Each row comes from the steps of one path. Every step used is in the known rows, and no mark comes twice. Write the path behind each row, first mark first.
In the rows, 128 means zero.
Known rows:
p, f, m, a: [136 143 160 163 114 135 133 131 111  97 110 132 114 154 123 140 114 112
 109 149  93 139 116 137  49 119 121 137 155 117 127 107 164 177  95 124
  96 173 118 120 126  59  96 119 106 136 120 104 154 124  99 150 160 131
 119  80 153]
r, y: [146  93  79 122 146 125 127 152 166 119 124 154 110 116 142 132 133 106
 169 142  79 136 125 138 129 101 136 112  89 144 134  86 138 148 115 111
 156 154 144 131 119 107 153 142 153 108 124 138 148 130 134  71 146 139
 110 117 144]
y, p, f, m: [137 148 140 137 126 150 109 138 119 144 125  74 119 161  84 160  86  92
 105 142 100 124 145 111  71 136 129 123 123 129 131  80 113 154 114 128
  84 135 146 113 142  86 109 137  84 120 141 129 141 123 113 141 154 119
 144 129 118]
y, m: [105 151 103 130 102 136 108 128 149 141 127 155 131 126  89 110 104 139
 123 137 125 142 102 141 121 106 100 121 137 110 150 103 128 121 121 132
 126 151 127 147 102 142 123 144 119 164 109 136 139 130 132  99 139 121
 110  97 139]
c, m, f, p: [ 96 114  71 129 107 159 121 145 155  89  91 183 111 113  76  90 151 124
 112 150  98 109  98 187 123 131 116 101  88 140 142 110  95 133 124 164
 122 165 150 122 116 158 145 187 151  91 136 175 157  88  94  43  72 133
 111 121 148]
r, d: [123 140  94 145 168 133 120 150 100 109 112 150 133 120 115 129  81 120
 150 142  94 137 122 156 116 134 125  74 115 142 116  99 132 108 117 115
 155 150 140 126 117 132 167 149 144 103  75 139 174 136 143  71 131 131
 135 138 150]
d, b, y, p: [138 146 100  69 134 100 152 165 140 107 152 127 129 124 101 144 135 100
 103 110 145 104 147 168 113 149 156 101 112 135 117 129  91 106 148 104
 140  99 136 111 146 145 163 126 107 105 150 155 101 162 143 113 111  91
 174 105 109]
v, d, b, y, p, f: [166 193 142  81 156 150 165 152 105 148 156 125 109 150 141 185 124 109
 108  66 143 131 136 143 112 191 168 106 109 140  91 125 109 123 104  91
 102 130 143 106 154  49 147 120  89  75 140 135  90 191  90 134 119  61
 205  70 102]
v, d, m, f: [115 141 126 120 145 119 123 129 117 162 114 160 130 124 141  89 133 132
 122 139 127 144  88 122 164 127 129 120  87 140 118 104 161  85 130 157
 137 100 122 159  74 137 128 171 112 171  95 129 173 133 108  95  91 117
 129 113 126]
y, p, f, m, c: [120 157 159 175 127 123 108 145 125 146 130  57 132 147 112 175  99  97
 124 146 123 150 148  88 103 123 105 111 112 145 109  96 105 194 109 114
  82 130 144 112 159  96 118 113  95  89 151 111 137 127  99 149 156 134
 131 141 107]
b, d, m, c: [ 74 147 124 171 145 108 111 149 129 183 142  98 102 128 165 101 125 105
 114 143 144 142 120  81 149  98 108 112 114 140 120  89 131 130  95  85
 148 130 130  94  93 148 151 138 159 123 103  92 192 108 109  91 128 135
 110 118 103]
r, y, p, f, m, z: [157 126 141 126  99 182 134 152 134 154 121  82 110 113 157 168 126  63
 148 156  67 141 147 106  61 120 142 160 114 142 172  84 119 117 104 115
 118 120 144 120 152  63 128 159  81 117 148 114 136 130 106 132 153 103
 150  98 151]
p, f, m, z: [136 126 162 142  83 193 139 129 114 115 130 117 104 142 112 128 113 112
 102 148  98 123 116 121  62 135 137 145 141 125 155 108 126 102 117 136
  93 153 127 121 106  95 106 163  87 148 121 109 134 119 105 149 130 130
 130  98 162]
d, m, f: [102 107 111 120 131 117 117 137 131 125 112 147 142 118 123  70 124 109
 114 167 129 111 120 121 151 104 100 125  99 125 145 102 133  73 148 159
 139 108 121 141  94 173 118 169 121 166 106 144 158 109 138  98  95 155
 116 123 134]
v, d, b, y, m, z: [118 191 142  75  90 168 158 139 128 123 158 186 108 101 164 120 163 151
 100  98 161 151  86 168 123 159 149 136 154 109 155 163 132  59 114 104
 140 113 109 154  98 122 145 128  89 178 123 117  99 180 101 127  91  60
 179  16 142]
b, y, p, f, m, a: [105 169 127 113 133 123 151 173 105 117 131  88 138 136 136 181 108  82
 104 125 111 145 138 149  15 149 125 126 150 115 107 137 154 169 112 106
 107 128 127 114 155  42 133 107  84 105 156 130 119 148 114 169 137 112
 171  66 132]
d, v: [ 95 113 114 129 122 126 140 111 142 148  80 158 120 141  80 124 127 105
 113 159 110  98 114 168 156 137 170  88 144 151 151  93 108 118 144 125
 120 165 113 136 115 128 144 147 206 129  88 137 144 148 128 100 111 143
 110 136 108]
z, m, c, g: [120 105 141 185 134 107 105 107 122 104 151  86 136 144 162 125 131 132
 166 118 164 117 126  92 154 116 100 121 120 133 115 166 119 143 131 171
 119  94 123 129 138 153 124 108 158 163 131  93 151  97 130 168 150 169
 103 169 105]
v, d: [139 140 116 132 138 129 128 135 131 150 121 159 116 144  92 137 104 151
 141 118 110 145  75 154 129 141 150  90  88 145 102 104 142 138 114 137
 130 149 134 139  82  89 142 147 139 122  95 132 165 143 109  82 130 104
 135 135 123]
p, f: [145 119 118 142 127 159 132 136 126 132 133 146 118 166 101 136  85 116
 125 107 102 123 126 123 101 137 134 102 112 131 114  96 104 140 111 116
  97 189 146 110 126  72 121 147 132  89 110 137 134 125 106 120 148 130
 126 127 147]
v, d, m, f, p: [128 148 127 132 112 130 100 123 118 133  84 158  98 125 170  82 153 138
  92 146 124 158 118 135 164 126 147 120  93 128 107 111 182  87 101 165
 134 124 117 137  78 148 119 155 106 144 134 108 173 114  97  97 101 124
 145  61 138]
v, d, m, z: [129 142 136 129 126 150 133 129 112 169 124 143 111 138 136 105 127 127
 114 145 112 143  71 125 124 121 141 135 114 132 142 101 150  48 111 140
 152 110 120 141  70 109 136 168 124 174  95 109 180 145  98 107 105 102
 152 101 149]
r, y, p, f, m, a: [155 144 139 142 138 117 128 152 130 135 110  87 113 128 162 177 124  67
 155 153  57 164 148 125  40 104 119 150 140 130 144  87 164 191  77 101
 121 140 137 118 167  35 129 118  98 103 142 108 147 133 100 124 176 121
 140  70 140]
z, m: [122 105 122 145 108 142  99 132 130 106 129 128 125 148 121 115 108 112
 126 130 121  90 110 129 124 116 116 106 103 135 129 108 115 129 125 166
 114 114 143 147  93 133 131 139 124 158 116 147 175 124 125 111 137 149
 112 146 134]
v, d, m, c: [112 151 148 170 165 103 116 135 126 157 129 121 126 143 163 125 127 134
 129 145 146 171  95  93 177 110 116 107 103 147  90 107 154 138  95 111
 135 117 123 134 100 118 140 118 143 130 111 107 175 147  87 122 132 137
 125 129 114]
c, g, d, b, y: [180  90 134  58 143 110 162 112 114 105 143 153 135 124 141 128 166 169
 126  82 170  97 163 146 164 155 178 166 144 115 116 189 135  99 177 120
 157 110 120 124 143 163 126  81 130 108 150 153  44 149 180 162 106 120
 147 163 131]
m, z: [127 102  92 132  93 159 142 140 142 119 120 154 128 126  76 109 111 123
 134 149  96 109  83 164  83 122 128 122 115 133 155 121 106  77 142 145
 144 148 129 125  97 131 147 179 139 138 101 130 135 116 131  91 109 114
 118 140 158]
b, y, p, f, m, z: [105 150 131  94  98 194 153 168 109 125 151  77 138 127 117 172 111  80
 102 125 118 123 136 131  24 162 135 139 125 126 135 129 107  93 134 117
 101 111 134 114 140  73 133 148  75 112 160 135 116 147 118 171 111 100
 178  86 143]
c, g, d: [167  74 118 118 135 118 136  94 117 148 118 137 145 129  88 125 125 175
 158 117 120 106 130 123 139 126 141 158 123 118 126 149 136 123 166 150
 151 133 132 136 120 145 109 123 152 122 114 151  86 112 181 130 134 137
 110 236 143]
b, y, p: [ 94 128  58  86 140 112 149 179 144 135 148 114 155 123  90 154 102  97
 125 121 128 119 122 165  81 144 132  96  87 135 108 138 105 115 151 104
 144 115 146 117 134 110 169 139 124  91 142 164 122 144 150 103 118 109
 168 131 114]
v, d, b, y, m: [134 202 138  75 124 131 140 136 133 122 159 182 112 120 161 133 160 151
 102  81 168 151 109 165 160 161 150 115 144 113 116 147 146 108 109  97
 137 119 114 147 108 120 139 105  92 154 125 132 114 188 108 126 107  87
 173  17 118]
z, m, c: [106 104 139 185 120 121 103 137 140  94 145 112 141 140 153 125 111 119
 137 141 136 110 121 115 155 110  90  94  99 142 110 133 102 170 118 145
 111 116 144 137 112 151 137 119 147 134 125 128 166 120 109 121 129 167
  99 160 118]
z, m, c, g, d, v: [109  85 185 169 133 116 125  60 111 159  90 104 148 132 155 138 156 148
 144 132 158  89 149 105 224 142 146 144 169 144 154 165 110 154 165 158
 107 105 114 164 150 157 111  81 212 139 114 129 114 138 148 191 132 180
 102 229 103]
d, b, y, m: [114 167 121  81 112 128 136 142 143  92 161 177 118 114 149 109 149 130
  91 107 174 125 143 164 143 141 132 126 156 102 142 142 121 104 133  95
 138 123 118 133 126 157 135 110  98 160 140 142  95 163 141 132  99 109
 145  31 133]
p, f, m: [142 130 153 144 116 166 118 129 117 113 127 122 105 159 110 140 101 111
 106 134 109 125 136 112  91 131 133 123 128 127 125  89 143 154 115 130
  86 161 133 116 121  91 100 130  92 127 124 124 153 121 104 141 153 142
 125 110 140]
y, p: [123 124  83 124 131 107 118 150 142 151 117 108 142 138  51 140  84 108
 137 149 103 112 110 152  88 120 125  93  98 142 119  95  97 131 139 133
 131 123 146 125 120 123 143 161 129 111 119 150 147 128 144  78 142 106
 136 171 115]
y, p, f: [144 142 110 133 139 149 127 140 124 162 129  96 137 156  73 164  69  97
 123 123  97 113 132 126  76 142 122  99 112 136 122  90  77 137 112 117
  97 157 155 101 146  75 125 160 117  80 120 146 126 132 114 113 150 105
 146 154 120]
m, c, g, d, b, y: [162  95 146 101 156  88 164 119 124 102 152 138 151 114 173 134 174 172
 132  89 188 116 167 121 200 148 145 156 139 128  94 213 125 141 171 100
 149 109 122 117 164 169 128  58 144  87 156 143  36 146 169 174 113 137
 131 181 121]
g, c, m, f: [ 61  97  55  96  84 154 135 152 190  91 143 176 138 110  48 101 104 115
 143 125  87  74  64 173  79 125  85  77 116 131 163 113  54 129 137 151
 128 144 170 117 130 134 165 216 195 146 117 175 191  77  88  38  80 107
  78 168 104]

Write each row's path:
[144  69 159 166 127 118 109  82 112 128 131  96 157 129 156 134 130 171
 157 116 152 103 140  82 176 122 105 157 127 131 117 181 122 168 153 163
 120  93 134 151 128 158 105  88 154 129 131 131 107 108 150 169 148 165
  93 246 126]
z, m, c, g, d
[154 194 119  95 186 149 158 167  72 103 153 119 122 126 169 167  94  78
 112  91 125 126 178 146  95 185 148  79 135 136 105 118  92 102 107  63
 125 130 145  91 190  95 174 122 101  50 120 147  98 180 120 124 125  94
 199  71 138]
r, d, b, y, p, f
[ 71 154  80  82  68 149 118 148 152  90 119 173 132  89 160  86 155 138
  86 127 161 152 138 170 137 138 120 119 130  97 133 170 153  98 128 137
 134 147 111 140 104 177 128 143  90 129 172 140 111 110 134 117  84 134
 146  12 149]
b, y, m, f, p
[131 138 117 155 149 105 114 117 154 141 139 106 130  95 194 130 156 125
 199 123 140 186 141  93 171  82  95 153 152 127 147 134 156 154 105 112
 164 123 105 133 164 139 132 107 150 155 138  82 114 104 138 146 165 149
  99  99 122]
r, y, m, c, g
[122 173 141 118 140  96 146 122 136 101 175 119 131 104 185 119 172 148
 133  89 208 148 150 119 176 131 113 143 177 104 122 189 132 120 135 105
 139 106  93 117 172 181 131  79 127 165 158  89  70 134 146 191 130 133
 136  61  98]
d, b, y, m, c, g
[138 146 131 136 155 123 113 129 111 153 120 148 107 148 140 118 123 129
 119 135 124 151  94 119 142 118 150 118 105 137 113  85 163 106 101 135
 140 112 128 140  82 101 133 140 124 160 106 121 183 154 103 101 129 116
 140 114 120]
v, d, m
[116 134 151  90 118 113 134 129 153 111 152 167 154  96 171 127 156 169
 102 117 181 132 156 133 209 139 109 149 150 111 128 188 110 164 138  69
 134 130 135 152 136 172 123  57 107 100 149 164  51 170 139 139 106 123
 127 116 140]
g, d, b, y, m, c
[ 71 102  52 108  65 170 121 147 185  71 112 175 109 112  77  91 124 124
 111 133  88  89  83 179  80 129 104  82 128 123 153 124  69 136 102 164
 115 160 169 100 135 145 159 211 190 125 163 156 194  57  78  44  75 114
  90 129 118]
g, c, m, f, p
[103 156 102 125  64 146  91 115 151 111  98 169 124 104 127  73 134 147
  99 150 128 147 129 159 146 112 102 120 132 104 150 135 141 111 120 163
 128 158 114 150  99 183 110 162  94 144 142 123 142  84 129  98 105 126
 115  49 148]
y, m, f, p
[ 76 101  51 113 107 156 133 155 186  99 152 160 118 141  51 126  92 113
 137 120  81  82  63 169  67 121 110  78 136 124 158  94  50 146 112 126
 128 155 177 100 138  96 171 191 211 143 127 169 205 100  78  52 112 106
  83 170 104]
g, c, m
[151  71 132 149 151  98 130 100 132 145 126 120 159 126 110 134 128 185
 165 123 140 129 133 104 177 117 114 143 130 134 114 177 129 160 152 133
 143 132 130 129 141 156 111  95 165  93 128 133  84 102 162 143 137 149
  94 252 130]
m, c, g, d
[108 149 125 169 129 101 110  98 139 141 146 111 143 118 136 123 128 149
 162 126 164 160 121 104 149 102  82 132 164 113 140 151 129 139 128 133
 135 123 102 132 143 164 115 115 148 160 125  84 111  97 143 161 153 143
 100 125 113]
y, m, c, g
[109 163 125  75  76 163 158 147 142  97 164 175 119  99 147  98 156 128
  94 116 162 113 124 173 114 137 124 146 162 100 168 158 104  51 133 106
 149 118 108 135 116 160 138 137 102 174 135 131  86 154 135 134  88  95
 155  19 151]
d, b, y, m, z
[159  91 132 109 118 122 103  80 109 129  78 135 131 114 164  66 163 163
 105 141 140 122 167 104 179 111 143 194 130 103 130 159 170  71 157 182
 153 108 111 141 115 201  88 127 123 137 160 131 101  83 171 143 106 162
 122 160 146]
c, g, d, m, f, p
[126 119 151 172 135  89 114 108 128 112 136  83 127 129 126 129 154 137
 158 144 153 142 128  96 136 106 118 138 130 130 114 142 153 162 139 155
 127 101  99 118 143 160 114 103 139 160 140  76 139  95 147 170 151 159
 103 157 102]
f, m, c, g
[136 152 153 177 179  89 127 106 106 163 134  96 118 142 175 128 152 147
 152 123 160 174 106  76 172 112 133 131 128 137  95 132 170 119 111 140
 149  93 103 121 131 124 132 114 152 164 121  72 148 129 110 160 146 135
 128 138  88]
v, d, m, c, g
[117 110 130 132  76 159 125 133 137 108 123 131 117 121  93 111 127 119
 116 172 104 118  97 144  78 114 132 133 117 129 161 120 136  95 137 152
 132 119 121 138  89 145 121 162  98 172 120 116 163 112 130 120 116 128
 122 121 157]
f, m, z
[165 127  97 125 158 150 127 158 149 160 122 100 124 134 134 180 100  74
 163 122  69 139 150 114  95 126 137 121  93 150 128  69  96 156  98  90
 123 158 158 113 164  51 140 151 115  60 134 142 129 138 105  98 174 112
 144 118 133]
r, y, p, f
[180 156 148 126 135 115 132 122 126 126 133 177  88 149 112 121 141 151
 117 109 130 128 103 155 164 149 163  98 110 143 113 110 139 120 104 126
 132 138 129 132 102 122 139 135 117 132 101 118 144 158 100  85 122  88
 139 107 119]
v, d, b
[140 153 169 179 140 111 118 116 106 152 141  23 129 148 127 172 110 103
 145 130 136 149 156  69  99 126 107 137 139 136 113 130 123 164 124 138
  90 107 120  95 186 103 104 113 109 119 161  78 111  99 126 199 178 131
 132 160  95]
y, p, f, m, c, g
[161 136 133 127 139 149 116 153 142 146 124  78 107 134 154 176 119  67
 143 143  72 150 166  99  90 123 139 140 103 140 142  59 132 169  89 111
 108 130 154 117 157  62 125 134  82 103 153 123 146 136 112 129 169 120
 145 101 128]
r, y, p, f, m
[117 124 135 152 108  95 118 136 132  95 107 146 122 135 106 121 123 125
 126 178 100 134 104 161  66  98 114 128 145 114 133 119 178 171 113 144
 134 131 111 137 105 112 126 124 119 165 117 112 174 120 129 115 137 144
 112 100 148]
f, m, a
[154  87 136 122 158 109 121  94 107 151 116 118 137 138 135 103 135 152
 131 131 137 108 147  95 155 105 144 189 137 110 131 129 146  84 158 149
 152 104 126 136 121 163 101 109 146 161 123 142 110 118 173 154 136 149
 113 208 139]
c, g, d, m
[ 98 149 113 144 165 125 139 118  93 138  74 158 125 120 113 134 100  99
 129 167  87 121 124 172 148 154 169  65 157 158 149  81 118 101 129 104
 142 159 120 142 138 131 175 144 205 113  55 134 174 160 137  85 118 143
 136 119 128]
r, d, v
[144  85 174 158 129 101 118  92 121 129 127  99 146 121 127 133 153 174
 154 140 148 137 152  82 166 112 118 174 137 129 118 169 160 181 161 147
 129 103 122 142 135 172  99  80 138 128 145 111 106 101 165 167 148 162
  97 233 123]
f, m, c, g, d
[113 115 145 175 121 104 111 141 146 102 131 112 129 130 114 129 130 127
 132 173 134 142 124 116 141 105 107 102 110 144 113 119 144 190 122 125
 118 122 129 134 120 154 129 111 123 129 135 107 163 115 119 125 144 156
  96 141 116]
f, m, c
[161 105 198 165 138 138 119  85 103 142 126  89 140 147 145 160 128 164
 139 112 144 142 171  70 156 137 129 180 152 123 109 156 152 188 135 134
  94 145 127 122 156 113  82  82 115  99 150 108  81 107 136 206 161 158
 109 209 132]
p, f, m, c, g, d
[145 170 161  89 128 143 146 155 116  95 158  95 113 144 142 162 133  80
  79 108 141 110 174 133  87 163 163 131 132 128 120 115 108 134 134 103
  92 109 137 100 164 106 123 100  59 110 172 135 101 165 119 168 128 105
 181  65 110]
d, b, y, p, f, m
[140  72 136 106 138 110 116  87 103 154 108 136 158 112 134  79 147 153
 138 143 144 108 148  98 175 112 117 187 121 116 140 147 151  71 179 180
 154  87 119 156 111 189  95 138 132 162 115 149 101 101 180 145 106 154
 108 209 143]
c, g, d, m, f
[187  89 169 141 151  88 136  82 128 116 126 135 136 127 132 120 156 181
 147 114 162 105 161 102 205 124 131 159 145 137 115 171 111 148 150 127
 140 123 120 125 157 187 112  80 156 110 132 123  63 122 161 147 130 131
 105 224 127]
m, c, g, d, b
[120  87 160 153 151  93 147  64 120 173  82 126 150 127 109 141 150 162
 152 136 145 115 140 118 215 141 154 138 168 150 136 160 111 150 174 124
 133 146 110 145 154 155 125  90 230 103 107 126  80 137 161 158 132 162
  97 236 105]
m, c, g, d, v
[101 124 124 107 140 112 142 111 131 138 151 123 177  91 156 142 144 181
 147  93 185 154 150 110 173 136 103 168 159 103 118 213 146 147 158 104
 145 114 114 147 144 152 119  70 134 114 159 140  50 130 169 180 126 143
 122 164 132]
b, y, m, c, g, d
[157  98 140 133 162  84 132  96  97 140 100 134 144 132 151  99 138 160
 142 144 116 122 122 117 111  95 117 198 166 101 134 151 177 112 140 146
 166 109 109 136 124 128 106  99 151 156 110 129 106 123 165 160 147 149
 113 178 156]
c, g, d, m, a
[155 135 139  62 128 123 143  94 118 121 151 161 142 105 160 117 169 176
 114  83 182 115 158 132 170 148 145 187 180  87 147 191 146  97 165 118
 146 102 108 146 145 174 105  78 104 153 149 151  39 146 177 176 117 117
 147 113 139]
c, g, d, b, y, m
